Each row comes from the steps of one path. Every step used is in the known rows, and no mark comes twice. Write the path behind each row, first mark first.
Known rows
t-e-g: [-16  28 -13   9   1  13 -12  24   5  -5  19   4   0   5  -1   9 -11  12
  -1  12   3 -19  -3   6   2   7   4   6  -3  30  26   1]
e-t: [ -4   7 -44   7  -2  11  -6  -4  -4 -11 -14 -20  -3  -6   8   9  -3  -8
  12  -3   6 -14  -8  -4   9   5  -4 -11   7   7  34 -11]
t-c-f-d: [-19   4  52 -16   9 -12  16 -12  20  11 -34  -8 -10 -10  15  23  -2  23
   9 -29  14 -37  26   0  27 -14 -21 -11   5  -7  12  37]
s-z-f-d-n: [-16 -28  10   8 -11 -34  27   5   6 -29   2   0 -14  -5  18  17 -28   8
  -8 -15  10 -44 -12  52  10  -8 -37   0  22  -5 -11   2]
e-t-c-f: [-13  27  13   7   9  10  16 -19  -3  -5 -29 -12  -4   1  -7  31  -5  21
   4 -19   4 -33  11 -20  26  -6  -9 -20   7  13  64  16]
q-c-f-d-t-e: [-26  11  18  31  26 -25  -4  -6  23  22 -18   1 -38 -32  16  46   1  13
   4  -7  28 -59  12  43 -12 -13 -19 -26   3   4  23  46]
c-f-z: [ -8  27  13  -8   9 -17  25  -1   8   0 -47  -9  -1 -27  21  17   1   0
 -12 -19  12 -36  29  12  14  -1   0 -15   1   4   5  11]
n-d-f-z: [-44  21   8 -20  29 -37   2  28   7  -9 -23  25 -16 -27  36   6  -9  10
  -8  -2  22 -13  15  53   1   4   2 -14   5  31   4  -6]
c-f-d-n: [-30   1  51 -18  11  -1  11 -12   6   0 -17 -10   0 -21  23  -9  -5  -5
 -10  -5  16 -79   8  14   5 -21 -18 -10  19 -13 -23  22]
f-d: [-11 -17  -3 -13  -1 -14  -3   5  13   4 -17  -5 -10 -12  22   1  -5  -2
  18 -11  16 -23  13  14  17  -4 -13  -3   4  -8 -14   7]
z-f-d-t: [ -2 -43 -28   0  -6  -3   6  10  -8   0   1 -23 -19 -10  12  42  -7  11
  13 -12  25 -59  -5  50   2   2 -30 -12  18  -8   2  27]
e-g: [  4  -1 -23  -7  -5  23   2  22   5 -11  23 -11  13   5   4   7  -6   8
   4  10  -1  -6   0   1  11   6  12   6  -3  24  30 -13]
t-c-f-d-n: [-46  13  81 -19   7 -21  16 -17   4   4  -8   0 -10 -12   9   2  -9  18
 -16  -8  16 -67  12   6  17 -25 -22 -12  17   2   3  32]
c-f-e-t: [-11  22 -38   1  27  21   4 -12   4 -10 -42 -40 -25 -26  17  24  -3 -12
  11 -20  -3 -60   4 -17  17   6  -2 -16  -1   5  17  23]
d-n: [-24   5  32  -7  -1  -9  -4  -2 -14  -7  19   8   2  -1   0 -20  -2  -7
 -25  16   0 -31 -17   9 -13 -14  -5   0  15   7 -18  -1]
z-f: [ 16 -15  -5  -5  -5   8  24   9 -13 -15  10  -8  -5   9  -8  21 -10  13
   4  -8  -2 -21  -5  22   2   4 -18   7   9 -15   9  10]
z-f-d-n: [-18 -23  24 -26  -9  -9  20   7  -9 -15  12  -3 -12  -6  11   1 -19   6
  -5  -5  16 -71  -8  43   2  -8 -34   3  27 -19 -22  15]
z-t-e: [ -9  25 -27  28 -10  -8 -14 -19   0   1 -18  -5 -17  -2  -4  10   4   3
  -6   3  -5 -24   6  13   6   5 -30  -4  -7  -2  13  15]
g-e-t-c-f: [-29  46   2  -1  18  11  20 -31   4  14 -36  -9  -8   7  12  29 -12  30
  -4 -21  -8 -58   2 -31  33  -9  14  -6  18  10  54  29]
f-d-t: [-17 -25 -24   5   0 -11 -18   1   3  13 -10 -19 -15 -19  20  18   0   0
   4  -3  25 -44  -1  22  -3  -5 -13 -16   9  10  -4  21]
n-d: [-12 -12   5 -10  15 -17 -10  18  11  10  -9  26  -2  -9  21  -1  -9   6
  13  -1   5  12   4  28  -7   4  -6   0   1   7   9  -4]
c-f-d-t-e-g: [-25  10 -11  13  14  16 -13  13  13   9  -8 -35 -10 -22  18  41  -7  14
   5  -2  33 -89  11  27   8  -1  -8 -14   9  23  25  35]
c-f-z-t-e-g: [-16  48 -33  13  -6  -2   8   2   8 -17 -35 -19  -5 -20  22  36   4  12
 -13  -6   8 -64  38  30  25  10 -15 -11 -15  25  49  16]
n-d-f: [-27   9  14  -7  35  -6  -4  21   5  -7  -5  25  -5 -12  18   5  -6  13
   3   4  10  -7 -10  31  -4   0  -4  -7  11  12   2   0]
g-e-t-c-f-d: [-40  33   1 -14  15  -3  16 -31  16  19 -55 -15 -19  -5  37  24 -15  28
  14 -28   9 -76  12 -19  51 -10   2  -9  21   9  44  44]
d-f-z-t-c: [-41  47   6  -1  -6 -34  16 -16  -8 -24 -19   3 -25  -4  11  28  10  21
 -26  -8   5 -33  22  23  34  -4 -22 -24  -2  37  35   7]
s-z: [  3  -3  -9  30  -2 -22   8  -1  17 -13 -12  -1  -1  -1   8  14  -9  -3
  -5 -12  -6  28  -5   7   7   5  -1  -5  -2   4   6 -14]
f-e-g: [-10   6 -30 -17  11  19  -3  19   2 -12  18 -18 -22 -10  17  13  -5  -2
   2  -1  -7 -25  -7  -4   9  12  13   9 -12  33  13   5]
q-c-f-z: [ -6  23  29   0  18 -33  32   0  18   6 -28   8 -19 -30  21  34   0   9
  -6 -13   8 -18  34  34   6  -3   4 -20 -14   5  41   6]
g-e: [-15  17  -7  -3  10  -1   6 -16   2  18  -9   9  -6   7  19  -5  -5  10
  -7  -1 -15 -23  -8  -8  11  -2  28  14   8   0  -7  18]
q-c-f: [ 12  16  35  13  22  -1  27  -5  16   8  -9  10 -10 -13   5  32   4   8
   0  -3  -3 -16  15  10  -4  -7   4  -8 -10 -15  33   9]

Write each row's path
[-38  16 -20  -7   8 -12  -6 -12  -6  -1 -13  -5 -48  -5   4  20 -10   1
   2 -20   0 -23  -7 -13  20   4  -8 -11   1  34  39  15]	f-e-t-c
[-36  -7 -26  14  14  -3 -38  36   6  11  19  11 -12 -14  16  29 -15  17
   0  23  20 -30 -13  51 -29   9   0  -5   1  53  42   6]	n-d-t-e-g
[-65  27  -5 -17  41 -14 -14  12  -2 -12 -18  13 -54 -18  24  26 -14  20
   7  -7   9 -31 -16  18  16   1 -14 -17  16  49  42  14]	n-d-f-e-t-c
[ -4  -4 -58  -8   8  13  10   8 -15 -25  -9 -25 -40 -12   5  36 -17   5
  21 -18  -2 -51 -10  15  14  15 -21  -3   9   0  22  17]	z-f-e-t
[ -3  -2  -9  41 -20 -37  14 -25  14 -14 -16   2 -12  12  -2  33  -3  18
 -13 -15 -14  25  10   6  27  -1 -28 -13  -8  12  57  -2]	s-z-t-c
[-20 -35   5  -7  -7 -20   9   4  -8   4   9  -8 -29   0   1  57  -9  36
   5 -17  25 -51  -1  44   8  -4 -36 -11  19   7  30  31]	z-f-d-t-c
[-32  40   5 -10   4 -21  22  -8   2  -5 -51  -8 -15 -13  13  42  -7  17
  -2 -28  11 -44  28   5  36  -2  -6 -30   5  32  63   8]	e-t-c-f-z
[-24  35  54 -15   7 -33  30  -9   3   5 -34   6 -10 -14   6  27  -4  22
 -17 -28   9 -28  34  13  24  -7  -4 -18   1  22  32  16]	t-c-f-z
[ -6  27 -46  23 -17  16 -13   5   3 -17   8 -13  -5   6   0  17   1  13
  -1  14  -4 -27   4  12  15  11 -14   4 -11  26  47   0]	z-t-e-g
[-25  16  -6  -5 -21 -48   7 -17  -2  -2 -31   9 -20  -4  12  27   8  18
 -16 -16   2 -10  34  17  30   1 -23 -16 -10  27  45   4]	f-z-t-c
[-19  46 -12  19  -1 -22   9 -19  10  -3 -60  -7 -14 -28  16  23   8   5
 -15 -17   6 -57  41  26  20   0 -22 -18 -12   0  21  31]	c-f-z-t-e
[-12  27 -12  -5  14  20  20 -10   3 -14 -15 -27 -24  -9   8  48   7  24
  -6 -11 -14 -59  20  -6  35   6 -15  -6 -12  24  64  28]	z-t-c-f-e-g
[ -5  22 -58  57 -16  -7  -3   2  21 -25  -2  -9  -5   5  10  27 -12  11
  -6   2 -10  -5   1  20  22  15 -15  -3 -16  30  58 -10]	s-z-t-e-g
[ -9  25 -21  12  35   4  16 -13  15  -2 -32 -10 -45 -29  20  43  -1  -7
  14 -17  -4 -43   7   2   9   4  -2 -20 -11   8  50  21]	q-c-f-e-t
[-19 -40  -4  25  -9 -45  18   4  11 -11  -6 -13 -31   3   6  66 -22  32
   1 -28  15 -26  -5  51  16  -3 -37 -17  17  19  36  24]	s-z-f-d-t-c
[  0  20  18  13  -1   2  23 -29  -3  -2 -29  -8  -3   0  -5  36  12  25
  -7 -12 -10 -33  24 -12  26  -7 -26 -14  -6 -10  50  24]	z-t-c-f
[-27  28  49 -12  24  -5  18 -17   6   8 -18  -8 -33 -13  -1  26  -1  17
  -9 -25  -5 -34  13 -13  11  -6  -7  -5  -1   9  11  40]	t-c-f-e
[-34  18  30   1   5 -32  18 -10  -4  12 -28 -12 -12 -20   7  50   4  22
 -30 -18  20 -49  20  21   5  -8   1 -33   7  38  37  25]	d-t-c-f-z
[-41   0  -5  24  21 -27 -40  16   2  27  -2  24 -22 -21   9  18  -8  10
  -6   7  21 -15  -6  49 -33   4 -14 -15   7  28  13  20]	n-d-t-e
[-22 -23 -24  15  -3 -16  -8   9  -2   6  -1 -11 -33 -15   3  40 -15  17
   5  -9  31 -72  -4  58  -6   2 -37 -12  20   1  -5  44]	z-f-d-t-e
[-22   5 -29 -16   3  -8  19  -2 -15 -17  -5 -13 -49   3  -5  43 -20  23
  12 -29  -5 -41 -11  12  28  11 -28  -7  12  22  47  22]	z-f-e-t-c
[-30  15   6  -4  21  17   4   1  -7   2   8 -30 -26 -14   2  58   0  25
 -19  -6   4 -66  -1  -4   8   1   9 -16   3  46  48  37]	d-t-c-f-e-g
[-33  31   2  -7  13 -21  13  12  -6 -20 -17  -1 -14 -18  16   7  -2   5
 -20  -6  13 -19   6  25   9  -2   7 -13   6  31 -10  -5]	d-f-z
[-51  43 -12  -2  24  -3  -3 -10 -13 -25 -11 -12 -52  -7   4  20  -5  15
  -7 -12   3 -40 -23  -7  27  -2  -5 -16  10  45  35  22]	d-f-e-t-c
[-19  28 -50   2   9   8   0 -16   0   9 -23 -12  -5   5  22   3  -6   4
   8  -1  -8 -38 -13 -15  24   4  23   5  12  10  29  10]	g-e-t
[-18  -3 -36  20  -1 -26  23  -3   5 -32 -16  -8 -49   3   2  57 -27  20
   2 -37 -13 -16 -15  19  27  10 -30  -9  11  23  61  10]	s-z-f-e-t-c
[-50  -2  35  -6  42 -21  -2  -2   2  27 -21   3 -42 -30  14  51  -5  22
  -6 -17  13 -43   7  23 -16  -5 -10 -21   6  29  26  45]	n-d-t-c-f-e
[ -8   2   9  32  -6 -32  24 -29  32  -9 -56 -17 -13  -8  28  46   1  23
   1 -34   1 -25  34  11  49  -8 -44 -20  -6  -8  49  27]	s-z-t-c-f-d
[-12 -16  -6   5  13   4  -1  -8   9  17 -32 -33  -6 -29  23  31   3   3
   6 -10  30 -70  11  15   4  -8 -10 -24  11  -7  -4  35]	c-f-d-t
[-27   8  63  -7  20 -22  22 -11  11   5  -5   9 -20 -25  25  12  -6   1
  -3   2  15 -66  12  33  -5 -23 -14 -17   6 -12  11  21]	q-c-f-d-n
[-37  11  28   5  27  -3   3 -23  -9  15  -7 -18 -37 -21  -1  51   3  17
 -23 -18   3 -55   0  -4  -2 -10  -4 -21   5  20  18  52]	d-t-c-f-e
